Known rows, with every way that one mark hangs from another
j_886(j_4(j_197) j_791): -.33, .00, -.36, .21, -.14, -.04, .41, .21, -.08, -.33, -.01, .17, -.14, .30, -.26, -.15, .03, .23, .04, -.20, .16
j_622(j_4(j_197 j_886)): -.08, .18, .29, .01, -.03, -.24, .24, .30, -.06, -.38, .04, .00, .05, .07, -.21, -.16, -.04, .13, .00, .06, .30
j_351(j_4(j_197 j_886(j_791))): -.21, .21, .02, .08, -.07, -.01, .16, .40, -.13, -.26, .36, .30, .30, .16, -.10, .07, .18, .21, -.12, -.15, .35
j_351(j_4(j_197)): -.17, .15, .19, .23, .24, .00, .17, .29, -.16, -.15, .17, .17, .27, .29, .07, -.14, -.15, .01, .10, .03, .16
j_269(j_163(j_622 j_886(j_791))): -.09, -.26, -.11, .04, -.20, .25, .18, -.08, -.10, -.02, -.17, .23, -.47, .40, -.20, -.07, -.16, .22, -.16, -.40, .03
j_531(j_351): -.25, .05, -.03, .19, .32, .19, .15, .27, -.27, -.06, -.10, -.09, -.16, .26, -.28, -.20, -.28, .10, .17, .05, -.08
j_197(j_4(j_886)): -.13, .13, .19, .04, .24, -.03, .14, .14, -.08, -.30, .06, .27, -.14, .15, -.33, -.06, .08, .25, .10, .21, .09
j_163(j_351 j_622 j_886): .08, -.44, .42, .21, .19, .04, -.17, -.08, -.15, -.03, -.09, -.19, .04, -.10, .21, -.06, -.06, -.02, -.05, .06, -.12
j_163(j_622): -.11, -.17, .07, .18, .07, .06, .18, -.02, -.13, -.14, .03, .16, -.14, .30, .01, -.24, -.12, .08, -.04, -.12, .03
j_4(j_197 j_886(j_791)): -.22, .19, -.15, .10, -.23, -.14, .22, .32, .00, -.28, .33, .18, .00, .21, -.29, -.11, .10, .14, -.12, -.05, .27
j_622(j_4(j_886(j_791))): -.21, .01, -.17, -.03, -.17, .02, .50, .31, -.24, -.34, .00, .17, -.35, .25, -.48, -.19, .04, .41, -.08, -.14, .37
j_531(j_351(j_4(j_197))): -.18, .20, .29, .19, .43, .14, .06, .45, -.28, -.07, .01, -.02, .41, .15, .02, .01, -.14, .03, .13, .03, .05
j_163(j_351): -.14, -.05, -.04, .28, .25, .10, .17, .07, -.09, -.12, .07, -.10, -.15, .17, -.18, -.29, -.14, -.01, .12, .24, -.10
j_531(j_351(j_4)): -.25, .06, .15, .19, .49, .32, .10, .36, -.39, -.05, -.06, .04, .15, .20, -.12, -.01, -.18, .18, .16, -.05, -.01
j_269(j_163(j_351 j_886(j_4))): -.15, -.22, .05, .22, .18, .19, -.08, -.17, .08, -.12, -.30, -.08, -.29, -.04, -.28, -.03, -.14, .16, .16, -.09, -.24
j_622(j_4(j_886)): -.14, .04, .17, .02, .03, -.06, .27, .21, -.17, -.35, -.04, .07, -.21, .12, -.34, -.20, -.06, .28, .03, .00, .25
j_622(j_4): -.17, -.04, .01, .13, .13, .04, .51, .19, -.29, -.24, -.21, .05, -.36, .40, -.29, -.38, -.29, .20, .14, .04, .20
j_531(j_351(j_4(j_886))): -.24, .14, .31, .08, .40, .22, -.12, .38, -.30, -.15, .13, .05, .30, -.08, -.18, .15, .03, .25, .04, -.14, .02
j_622(j_4(j_197)): -.11, .09, .15, .12, .07, -.14, .46, .27, -.16, -.27, -.13, .00, -.13, .33, -.14, -.33, -.26, .07, .11, .14, .26
j_531(j_351(j_4(j_197 j_886))): -.16, .28, .44, .07, .34, .03, -.18, .47, -.17, -.18, .19, .02, .56, -.14, -.03, .17, .09, .11, .02, -.03, .08
j_269(j_163(j_622 j_886)): -.01, -.24, .22, .08, .01, .16, -.05, -.18, -.03, -.01, -.19, .11, -.32, .27, -.07, -.10, -.28, .08, -.04, -.27, -.08
j_4(j_197): -.17, .12, .01, .24, .08, -.12, .21, .20, -.04, -.17, .11, .05, -.03, .34, -.08, -.30, -.25, -.06, .12, .13, .10

Rows
-.06, -.10, .26, .18, .36, .32, -.15, -.01, -.10, .05, -.11, .00, .00, .08, -.10, .01, -.21, .08, .12, .01, -.12 => j_269(j_163(j_351(j_4) j_886))
-.15, .15, -.06, -.02, -.24, -.16, .46, .39, -.13, -.39, .06, .11, -.10, .21, -.34, -.16, .08, .27, -.11, -.05, .42 => j_622(j_4(j_197 j_886(j_791)))
-.09, -.08, .18, .20, .11, .01, -.14, -.08, .20, -.16, -.24, -.14, -.04, -.10, -.13, -.02, -.10, .02, .14, .00, -.20 => j_269(j_163(j_351 j_886(j_4(j_197))))
-.19, -.04, .13, .16, -.01, -.04, -.02, -.05, .11, -.17, -.25, .06, -.18, .13, -.20, -.06, -.24, .10, .16, -.22, -.06 => j_269(j_163(j_886(j_4(j_197))))
.03, -.11, .47, .09, .23, .12, -.21, .06, -.07, -.21, .27, .11, .44, -.25, .16, .15, .33, .16, -.20, -.09, .00 => j_163(j_351(j_4(j_886)) j_622)
.01, -.48, .09, .16, -.01, .14, .05, .03, -.23, -.03, -.05, -.09, -.11, .04, .09, .00, .05, .11, -.17, -.06, .02 => j_163(j_351 j_622 j_886(j_791))
-.01, -.46, .13, .00, -.15, .07, .41, .11, -.43, -.16, -.33, .05, -.31, .26, -.01, -.10, -.08, .32, -.13, -.27, .30 => j_163(j_622(j_4) j_886(j_791))
-.04, -.15, .14, .05, .02, .20, .01, .17, -.13, -.23, .30, .20, .31, -.12, .02, .17, .45, .28, -.30, -.19, .12 => j_163(j_351(j_4(j_886(j_791))) j_622)
.09, -.16, .42, -.02, .06, -.03, .08, .05, -.05, -.32, -.04, -.07, .06, -.21, -.07, -.06, .23, .20, -.17, .02, .07 => j_163(j_351 j_622(j_4(j_886)))
-.25, -.23, -.07, .22, -.13, -.09, .18, .17, -.16, -.24, -.15, .04, -.08, .13, -.08, -.01, -.02, .19, .06, -.21, .17 => j_163(j_886(j_4(j_197) j_791))
-.23, .25, .12, .04, .14, .12, .03, .57, -.26, -.19, .23, .10, .43, .00, -.15, .21, .20, .24, -.09, -.16, .21 => j_531(j_351(j_4(j_197 j_886(j_791))))
-.06, -.14, .03, -.10, -.25, .02, .41, .18, -.22, -.37, -.03, .23, -.21, .14, -.24, -.07, .21, .41, -.27, -.30, .33 => j_163(j_622(j_4(j_886(j_791))))
.04, .01, .49, -.07, -.11, -.25, .15, .17, -.02, -.37, .03, .08, .17, -.03, .03, -.08, .13, .14, -.19, -.08, .28 => j_163(j_622(j_4(j_197 j_886)))
-.27, .08, -.12, .08, -.01, .16, .20, .33, -.27, -.23, .30, .36, .04, .19, -.26, .04, .14, .36, -.09, -.24, .30 => j_351(j_4(j_886(j_791)))
-.12, .05, .27, .17, .31, .11, -.13, .20, -.09, -.20, .29, .05, .32, -.15, -.08, .06, .17, .16, .00, .09, .02 => j_163(j_351(j_4(j_886)))
-.28, .13, -.02, .06, .20, .29, .09, .48, -.37, -.17, .14, .17, .19, .05, -.31, .18, .15, .38, -.07, -.25, .15 => j_531(j_351(j_4(j_886(j_791))))
.05, -.40, .51, .22, .11, -.13, -.23, -.08, .02, -.20, -.17, -.19, .33, -.33, .33, .11, .16, .00, -.04, -.05, -.13 => j_163(j_351 j_622 j_886(j_4(j_197)))
.00, -.19, .32, .19, .33, .21, .02, .04, -.17, -.11, .10, .10, .28, .02, .22, .00, .10, .07, -.08, -.01, -.05 => j_163(j_351(j_4) j_622)
-.11, -.33, -.10, .24, .05, .13, .14, .15, -.26, -.02, -.04, -.15, -.23, .12, -.16, -.11, -.07, .12, .03, .10, .03 => j_163(j_351 j_886(j_791))
.01, -.30, -.04, .08, -.08, .29, .08, -.12, -.03, .01, -.14, .04, -.30, .17, -.17, -.02, -.02, .14, -.19, -.20, -.11 => j_269(j_163(j_351 j_622 j_886(j_791)))
-.18, -.36, -.15, .05, -.23, .24, .18, -.17, -.05, -.17, -.31, .26, -.45, .22, -.25, .05, .01, .37, -.11, -.59, -.03 => j_269(j_163(j_622 j_886(j_4 j_791)))
-.12, -.33, .20, .09, -.03, .15, -.08, -.28, .03, -.16, -.35, .16, -.30, .10, -.10, .02, -.11, .25, .01, -.45, -.13 => j_269(j_163(j_622 j_886(j_4)))
-.15, .13, -.02, .18, .34, .36, .11, .02, .00, -.05, .03, .15, -.06, .25, -.26, -.12, -.15, .09, .10, .02, -.13 => j_269(j_163(j_351(j_4)))
-.10, -.48, .32, .18, .05, .00, -.09, -.13, -.19, -.20, -.26, .04, -.08, -.04, .15, .03, -.02, .23, .03, -.34, -.02 => j_163(j_622 j_886(j_4))
-.16, .23, .33, .12, .14, -.11, -.06, .33, -.05, -.25, .34, .19, .43, .01, .03, .03, .07, .09, -.01, -.03, .22 => j_351(j_4(j_197 j_886))
